In the rows, zero is written as 128.
Known rows, with every step that occurs:
nube/tira/seti/norev/dibi: [134  75 114 142 117 165  89 129 128  47 150  77 107 157  90  90 143  67
 127 118 122 146 159 183 128 168 142  72 105 140  53 115 144 119 135 126]
vike/norev/seti/tira/nube: [112  86 117 137 133 111  63  71  98 151 158 141 115 133  94 133 175 134
 103  87 151 128 121 174 135 160 121 129 144 137  77 144 105 124 141 128]
seti/tira/dibi/norev/vike: [137 100 134 134 118 107 135  90 133  94 147  77 126 161 110 143 143 122
  83 107 132  92 157 191 145 161 129 106 193 131  77 118 163 145 128 135]
nube/tira/dibi: [157 117 113 138 149 115  91  93 150  51 140  71 100 142  77 136 136 112
  94 107  98 127 147 154 137 104 133 119 144 135  95  79 153 127 142 116]
norev/seti/tira/simiv/gunug/nube: [113 110 115  88 210 150  72  88  96  94 164 163  70 160 145 114 211 137
 106  90  74 150 154 109 111 119  93 146 143 131 120 127 132  97 128  95]
tira/dibi: [150 127 122 142 134  98 105  66 132  74 140  65 125 158 101 155 130 133
 103 113 117 118 175 152 131 124 125 148 147 124  97  96 136 115 147 111]
vike/norev/seti/tira/dibi: [119 100 117 124 127  80  97  74 125 120 152 117 115 162  78 143 138 137
 102 103 140 112 131 180 124 168 124 130 181 123  72 145 134 143 135 156]
nube/tira/simiv/gunug: [140  91 118 120 180 166  67 108 122  46 152 104  83 136 106 126 193 120
 103  96  63 154 175  94 147  94  93  92 158 134 121  90 126  95 141  84]
kodip/gunug/nube/tira: [149 146  84 115 182 150 105 115 125  70 103  98  82 117 111 115 193 108
 104 119  87 161 144 102 143  84 123 151  75 157 125 108 152  87 155  98]
kodip/gunug/nube/tira/seti/norev: [138 124 100 127 151 179 100 134 102  39 127  73  71 145  94  74 193  95
 107 126  96 178 148 136 116 127 133 122  64 137  99 122 163  89 141 108]
vike/norev/seti: [109 103  92 132  94  83  64  72 119 132 135 116 115 158  79 157 146 123
 116 115 130 138 160 145 144 151 123 139 157 120  91 144 114 110 152 125]
gunug/simiv/tira: [125 115 122 146 137  94 109  57 135  46 151  96  89 132  91 125 133 118
 115 125 134 135 162 132 144 107 145 138 140 141 113  98  97  95 144  98]
tira/dibi/norev/seti: [130 137 113 140 106  79  81  70 126 117 140  79 101 189 110 168 113 139
 131 143 116 117 158 183 144 139 151 143 177 119 116  93 155 129 134 116]
tira/seti: [140 119 133 140 117 134  65  95  99  84 148  70 105 163  97 126 130  94
 127 119 133 137 184 148 134 147 134 126 125 142  86 140 141  99 147  95]
norev/dibi/tira: [116 122  88 141 154 138 125 100 129  87 117 129 131 159 104 144 134 114
 139 118 133 138 180 149 149 164 118 127 102 145  79 139 128 119 176 107]
vike/norev/dibi/tira/simiv/gunug: [ 98  76  93 122 166 157 132 109 123  67 114 151 139 166  93 152 180 135
 121 100 122 151 186 104 158 169  80  76 157 115 100 136  95 107 170 110]
seti/tira: [130 115 129 134 140 129  94  86 110 115 145 113 115 134 109 120 152 118
 104  87 131 123 155 148 143 154 100 137 145 165  75 144 133 106 155 110]
nube/gunug/kodip: [122 111 117 129 140 116  94  49 116  76 159 100 131 148 125 122 146 126
 119  78 127 134 210 107 137 110 125 180  93 136 104  79 136  87 135  72]
kodip/gunug: [131 145 107 130 146 128 108  86 111 104 117  72 124 129 114 146 162 130
 131 118 122 144 191 114 135 129 119 154 106 155 113 139 126  81 157 108]
tira/dibi/lesaf: [150 142 140 151 123  80 113  61 152  76 121  73 135 174 103 145 113 126
  92 117 142 108 182 175 125 115 120 143 139 137 109 124 149 127 157  99]
nube/tira/seti/norev: [145  91 123 152  99 162  69 119 112  43 152  71  83 153  74  85 158  84
 104 115 104 157 158 168 129 146 127  86 120 135  68 116 152 111 141 109]
norev/dibi/tira/nube/gunug: [123 112  87 149 198 150  99  77 120  94 138 153 130 156 124 139 149 117
 145  89 140 151 180 143 153 122 126 140  50 142  75  95 121 123 169  90]
simiv/gunug/kodip: [104 118 149 126 143 142 110  65 117  68 161  91 123 138 136 140 174 157
 126  76 117 127 197 109 136 135 105 141 129 130 130 123 106  76 137  83]
vike/norev: [124 102 103 143  88  99  96  79 118 109 119  95 141 146  78 150 144 118
  97 104 134 135 156 131 163 151  96 124 164 134  91 128 108  93 162 112]
gunug/simiv: [140 124 103 149 125 105 106  62 117  74 145  80 108 129  96 139 153  99
 116 123 120 136 185 143 138 105 126 159 134 143 116  96 113  81 145  99]
nube/tira: [146 109 105 139 137 132  71 100 133  76 134  94  97 125  90 124 152  99
 106 106  95 140 149 134 156 105 117 117 129 150  98 106 143 106 156  99]
tira/simiv: [144 109 110 121 131 129  76  81 103  83 135  79 127 152 107 135 168 123
  91 114  96 144 198 113 134 115 108 129 153 135 107  96 126  83 136  76]
kodip/gunug/simiv: [137 143  90 140 152 117 119  73 108  80 128  63 108 113  97 139 173 115
 132 130 131 148 198 125 118 102 136 160 102 156 130 117 116  71 146 110]
gunug/nube: [142 136  95 126 145 120  98  77 114  92 121 109 110 151 124 132 159 117
  94 106  97 144 154 117 148 111 105 165 109 140 117 107 136  82 158  81]
vike/norev/dibi: [117  88  98 132 103 102 119  89 135 110 115 105 162 146 101 152 129 106
 118 112 149 123 162 143 165 171 115 114 147 142  78 129  98 110 156 128]
dibi/tira/simiv: [129 114  92 133 161 152  95  91 101  72 118 111 112 165  86 135 171 133
  96 113  95 155 195 113 141 130  94 120 130 129 103 120 140  94 163  73]
simiv/gunug: [118 122 128 137 139 135  91  82 122  85 147 108 104 142 128 157 160 137
 132  97 109 138 183 112 152 131  88 130 147 136 116 128 106  91 162  98]
seti/norev: [121 106 110 152  86 127 109  76 108  76 142  78 125 151 102 125 164 129
 103 109 114 147 176 148 135 155  91 129 135 130  83 112 115  91 154 103]
norev/dibi/tira/nube: [119 117  95 151 174 153 112  91 118  94 128 132 141 145 119 150 155 129
 130 100 143 139 164 165 148 145 132 122  77 143  84 122 106 117 166  96]
kodip/gunug/nube/tira/dibi/lesaf: [157 160 113 128 183 113 132  96 158  50  92  84  96 147 104 114 158 117
  85 123 110 135 149 140 117  72 135 149  81 148 139 114 182 118 153 107]
seti/norev/dibi/tira/simiv: [107  85  82 138 139 165 141 102 109  51 123 110 142 172  98 117 176 123
 106 119 106 160 200 147 127 176  96  96 117 121  68 105 122 106 152  96]
kodip/gunug/simiv/tira/dibi: [132 136 128 136 178  83 150  61 142  27 137  61  89 128  87 136 139 145
 126 141 145 130 172 133 113  99 170 148 125 138 131 100 110 101 132 124]
simiv/tira/seti/norev: [114  87 150 149  97 135  89  90 110  40 158  80  86 173  84  91 125 115
 116 123 139 147 159 159 133 173 141  90 128 127  65 134 118 112 137 101]

Rows:
[117 111 113 160 106 170 101 109  92  56 137  89  95 184  67 106 158 116
 115 118 129 165 186 164 126 189 105 107 101 119  61 156 147 106 165 104]  dibi/tira/seti/norev
[162 151  95 115 197 134 124 103 141  47 112  81  89 131 104 122 173 127
  96 122  89 146 143 121 129  77 135 156  93 141 129  90 163 101 145 119]  kodip/gunug/nube/tira/dibi
[119 114 130 145 135 120  61  79  93 166 158 121  95 151 131 133 155 134
 120 107 134 124 120 193 150 153 134 129 145 153  94 118 136 119 131 102]  dibi/norev/seti/tira/nube
[125 107 129 140 152 130  84  40 103  87 170  99 140 135 138 121 167 143
 113  65 138 137 192 122 140  89 134 172  67 131 108  62 119  85 128  62]  tira/nube/gunug/kodip
[121  77 121 140  72 152  99 100 101  52 171  59 115 165  87 119 169  92
 100 110 131 140 212 172 115 173 135  96 125 106  55 142 137 117 129 118]  tira/seti/norev/vike
[126 130 163 149 133  65 115  52 167  46 129  87 111 173  98 132  92 143
  95 120 157 106 160 163 131 117 143 121 142 136 108 124 131 142 154  94]  simiv/tira/dibi/lesaf
[129 101 123 120 162 152  80  82 107  68 150  97 112 150 125 147 182 141
 110  97  85 146 203  94 139 117  85 112 162 127 125 105 108  82 142  79]  tira/simiv/gunug
[160 106  82 110 172 146  76 107 119  48 122 108  92 142 105 101 190  96
  65 107  52 161 144 102 147  76 111 126 118 137 124  63 154  87 140  70]  gunug/nube/tira/simiv
[105  99  79 143 126 122 136 102 130  98 101 137 149 163  76 151 138 117
 125 114 146 137 160 147 167 183 101 107 128 139  74 150 111 122 181 128]  vike/norev/dibi/tira
[125 108 112 137  76 113 105  89 118 109 134  82 127 155 119 160 148 104
 101 117 119 117 182 155 168 141 125 113 171 130  97 116 141 117 146 104]  dibi/norev/vike
[141  93 121 118 161 142  87  84  98  94 148 101 120 139 110 106 174 119
  80  95 104 132 174 127 129 136  96 120 162 154  85 116 135  98 132  90]  seti/tira/simiv
[135 161  89 116 169 133 122  87 108  95 103  95 109 134 132 131 179 127
 113 119 109 155 165 101 133 105 110 177  79 152 130 123 134  73 156  98]  kodip/gunug/nube
[158 142 104 115 185 170  82 131 110  58 121  85  62 139  99  93 174  82
 115 127  98 161 147 115 131  97 146 132  64 154 114 131 173  92 144 100]  kodip/gunug/nube/tira/seti
[140 114 111 147 155 126  61  49 105 102 155 112 118 142 127 142 156 119
 120  82 122 145 179 126 153  88 123 158  82 141  94  71 117 102 152  75]  tira/nube/gunug
[158 107 128 138 133 153  47 117 117  64 149  77  77 149  78 105 137  75
 113 115 110 141 157 149 146 125 143 105 119 150  82 122 158 113 145  97]  nube/tira/seti
[115  87 101 140  71 129 121  83 116  61 154  76 139 145 102 137 184 114
  88  96 117 136 204 156 124 153 111 114 137 112  68 118 119 110 143 118]  seti/norev/vike
[106  91 108 125 116  98  73  83 112 143 145 140 113 148  84 132 155 119
 106  99 140 128 133 158 136 176 109 131 168 138  73 169 125 122 147 138]  vike/norev/seti/tira
[103 107 102 142 192 157 120  64 118  72 153 138 148 152 135 123 158 135
 137  74 150 137 199 138 138 127 140 153  33 136  91  88 123 110 143  78]  norev/dibi/tira/nube/gunug/kodip
[113  94 100 143  97 126 124  87 127  82 138  90 148 152 119 129 146 112
 126 111 128 135 179 167 133 180 113 120 120 138  68 108 110 106 145 118]  seti/norev/dibi
[115 123 120 133 122 106  71  89 106 157 146 124  89 162 120 130 138 119
 132 121 124 121 139 179 149 167 124 131 165 158  90 144 150 119 141 113]  dibi/norev/seti/tira
[152 125  88 128 161 137  84 102 131  63 123 113  87 132 103 111 168  99
  85 105  80 150 127 121 156  85 110 142 106 147 113  90 153  98 155  90]  gunug/nube/tira
[117 121 117 121 148 110  64  82 110 134 161 131  95 147 110 127 155 118
 122 104 122 126 152 160 117 156 123 150 137 153  77 156 135 121 138 117]  norev/seti/tira
[125  92 143 115 184 158  85  91 102  82 160 122 105 141 130 119 190 137
 102  79  99 137 176 107 132 134  74 106 175 147 102 128 118  96 137  94]  seti/tira/simiv/gunug
[103 106  86 154 122 150 145 100 122  67 122 120 135 166  94 127 154 122
 128 116 127 150 182 166 137 189 100 114  97 132  62 133 117 115 173 116]  seti/norev/dibi/tira
[137 123 138 149 159  49 117  30 170  23 151 102  91 169  88 114  97 110
 109 123 156 118 180 149 120  72 157 150 114 134 118  75 132 137 147  94]  nube/gunug/simiv/tira/dibi/lesaf
[141 119  87 145 144 100  88  51 120  70 155 104  99 139 101 131 148  87
 132 110 119 150 201 123 140  83 123 180 105 142 106  70 130  91 153  88]  nube/gunug/simiv
[117 102 115 142  90  82 120  78 152 112 100 114 169 159  99 138 110  95
 106 117 171 112 171 164 152 162 114 108 142 146  88 148 115 121 171 116]  vike/norev/dibi/lesaf
[157 129  76  96 202 163  94 115 109  57 106  91  89 125 113 100 208 111
  84 117  63 169 162  82 129  73 119 137  94 147 137  85 157  76 136  82]  kodip/gunug/nube/tira/simiv
[162 119 111 127 159 159  59 121 114  54 137  98  68 154  93  91 154  72
  97 112  92 151 133 135 146 103 139 123  89 142 101 112 172 104 143  88]  gunug/nube/tira/seti
[109  96 131 120 180 127  61  47  95 122 195 141 109 136 140 103 175 140
 124  59 142 130 169 151 110 111 145 176  73 141  88 100 133 112 111  88]  norev/seti/tira/nube/gunug/kodip
[108  96 149 138 171 116  89  37 118  62 178 119 114 138 127 109 139 154
 116  69 149 131 168 113 147  92 153 152  73 133 105  64 105  99 127  60]  simiv/tira/nube/gunug/kodip
[133 100 126 137 150 192  86 123 112  22 159 111  56 162 104  83 190 101
 109  95  82 172 141 136 134 131 101  95 104 120 102 110 144  96 146 102]  simiv/gunug/nube/tira/seti/norev
[114  76 129 149 111 120 126  89 127  14 171  84  98 158  89  86 121  82
 136 141 163 140 166 184 116 171 178  91 114 132  70 111  99 112 125 122]  gunug/simiv/tira/seti/norev/dibi
[146 135 129 153 104  95 114  74 126  96 120  62 123 176 110 162 113 137
 110 129 122 112 159 169 166 137 125 125 179 131 116  81 149 116 145 104]  tira/dibi/norev
[130  99 129 150  87 146  82  92  93  67 156  59 108 172  90 109 150 102
 114 120 127 152 183 163 126 175 118 112 124 125  68 131 135  98 139 106]  tira/seti/norev
[129 105 126 100 208 166 100  95  99  71 145 150  94 152 145 108 208 138
  85  79  79 146 158  95 133 124  71 129 152 140 121 111 127  85 139  86]  seti/tira/simiv/gunug/nube
[149 102 109 139 124 168  83 119 108  33 145  89  73 162  85  72 174  82
  86 112  90 165 136 152 130 129 123 113  93 128  85 100 163 100 142 100]  gunug/nube/tira/seti/norev
[128 127 135 134 164 120 109  86 110  43 147  67  69 134  88 109 138 103
 141 147 157 148 184 128 116 119 178 128  97 150 115 140 111  90 134 109]  kodip/gunug/simiv/tira/seti
[ 91  96 119 112 197 176 144  95 118  42 142 126 139 157 132 134 187 154
 123  87 113 140 220 102 127 152 108 111 118 119 121 117 112  89 133  83]  norev/dibi/tira/simiv/gunug/kodip
[127 109 107 143 161  82  95  50 137  43 163 121  72 142  95 115 125 100
 130 112 130 145 176 110 146  83 144 156 110 143 105  74 107 105 152  85]  nube/gunug/simiv/tira
[120 133 115 136 161  99 130  69 127  54 134  79  87 112  99 126 152 127
 134 137 145 146 173 113 130 107 155 145 109 152 126 117  96  85 141 110]  kodip/gunug/simiv/tira
